What can hang from each mark:
J_546: J_349 J_806
J_349: J_546 J_829
J_829: J_581 J_806
J_738: J_349 J_581
J_806: J_546 J_738 J_829
J_581: J_546

Every row comes from one small tree of marks. The marks that hang from a mark follow it in brackets, in the order of their numbers. Every link used is in the known rows. Which tree was each row made from?
Known rows:
J_738{J_349 J_581}: [-31 -40 -29  11  24 -52 -19  29 -34 -13  37  17 -27  -3  13 -48 -26  18]
J_546{J_349}: [-24   0 -25   5  24 -20 -14  24 -29 -20  12  27  47  -7   8 -50  -3  13]
J_546{J_349{J_829}}: [-51  20 -40   3  23 -23 -25  12 -15 -12   2  25  36   5 -14 -49   5  16]
J_581{J_546{J_806{J_829}}}: [-20 -24 -56 -40  13  -8  16  32 -30 -24  23  43  -3 -23  30 -42 -18  26]
J_738{J_349 J_581{J_546{J_806{J_829}}}}: [-26 -61 -58 -34  24 -36   5  21 -37 -12  31  43 -37 -21  28 -62 -51  27]
J_738{J_349{J_546{J_806}} J_581}: [-55 -40 -33   7  48 -74 -32   7 -31 -19  22  42 -22   8 -18 -43  -1  25]
J_806{J_546{J_349{J_829}} J_738}: [-54  -4 -69  -3  28 -42 -17  12 -25  10  32  44  -9  10   5 -61 -24  -4]
J_829{J_581{J_546{J_349}} J_806{J_738}}: [-25 -49 -56 -54  28 -22  -6  35 -41  21  17  22  -3 -22  47 -80 -69  41]
J_581{J_546{J_806}}: [-38  -5 -33 -20  16   5 -14  31 -40 -39  17  42   4 -30  23 -32  -2  31]
J_546{J_806}: [-23   2 -18   0  19 -20 -12  27 -35 -32  13  33  19  -7  12 -28  15  24]
J_829{J_581{J_546}}: [-38 -31 -58 -45  16  -4  20  47 -33 -15  26  12 -18 -18  40 -42 -29  36]
J_806{J_738{J_349} J_829{J_581}}: [  1 -66 -76 -39  23 -72  33  27 -48  24  53  14 -53   6  24 -72 -59 -13]
J_829{J_581}: [-23 -21 -43 -27  18 -28  23  43 -28  -9  23   3  -1   5  30 -39 -13  28]
J_738{J_349{J_546{J_806} J_829} J_581}: [-81 -19 -47   4  47 -77 -44  -7 -16 -12  11  39 -32  20 -40 -42   5  29]
J_829{J_581 J_806{J_546{J_349}}}: [ -7 -45 -52 -33  33 -32  32  46 -16   7  11  16  18  18  49 -65 -41  38]
J_581{J_546}: [-41 -11 -41 -13   9   3 -11  43 -31 -32  32  27 -10 -27  26 -31 -10  23]

Write each row's tree:
[-25 -71 -88 -35  41 -95  26  18 -38  25  52  25 -61  19  -4 -67 -42 -14] | J_806{J_738{J_349{J_546}} J_829{J_581}}
[-44 -16 -58 -13  23 -47   4  20 -26  -6  20   4 -31  18  -7 -50 -17  11] | J_738{J_349{J_829{J_581}}}
[-30 -44 -58 -49  30 -21   7  16 -29  -3   6  49  24 -24  36 -72 -49  45] | J_738{J_581{J_546{J_349 J_806{J_829}}}}
[ -1 -34 -59 -53  22 -39  49  32 -28   0  12  20   4   7  36 -49 -19  31] | J_546{J_806{J_829{J_581}}}
[-66 -26 -70 -12  34 -56 -19  10 -19  26  31  41 -24  13  19 -71 -45  17] | J_806{J_546{J_349{J_829}} J_738{J_581}}
[ -5 -33 -68 -20  23 -34  39  33 -15  -3  32  39  21  11  29 -61 -27  -1] | J_806{J_546{J_349} J_829}
[-77   8 -54  -4  38 -63 -46  -2 -24  -2  20  49 -24  12 -34 -33  20  14] | J_349{J_546{J_806{J_738}} J_829}
[-37  -6 -48  -1  15 -29  -6  45   5  -4  24  18 -27  26  21 -31  -3  33] | J_349{J_829{J_806{J_546}}}
[-89 -14 -56 -13  44 -78 -50  -3 -18  14  20  44 -38  15 -21 -42  -1  36] | J_349{J_546{J_806{J_738{J_581}}} J_829}
[-12 -37 -45  -5  29 -42 -12  35 -29  13  33  39   1   4  38 -67 -40  13] | J_829{J_806{J_546{J_349} J_738}}
[-27 -39 -70 -52  40 -62  41  23 -17   1  12  28  -4  21   6 -43  -3  30] | J_349{J_546{J_806{J_829{J_581}}}}
[-64  -3 -64 -51  21  -6   5  22 -27 -15   0  25 -15 -10  16 -42 -15  47] | J_349{J_829{J_581{J_546{J_806}}}}
[-49  -2 -59 -39  38 -45 -13  -4 -41  17  -5  34  17   4   1 -72 -27  23] | J_546{J_349{J_829{J_581}} J_806{J_738}}
[-49 -22 -70  10  22 -57 -18  18 -34   1  55  38 -69  14  -3 -52 -26 -23] | J_806{J_546 J_738{J_349{J_829}}}
[ -2 -51 -86 -50  30 -41  71  36 -17  12  24  24  13  19  45 -73 -47  12] | J_806{J_546{J_349} J_829{J_581}}
[-43 -18 -31  15  42 -59 -29   8 -37 -36  22  46  -7   6 -31 -35  19   1] | J_738{J_349{J_546{J_806}}}
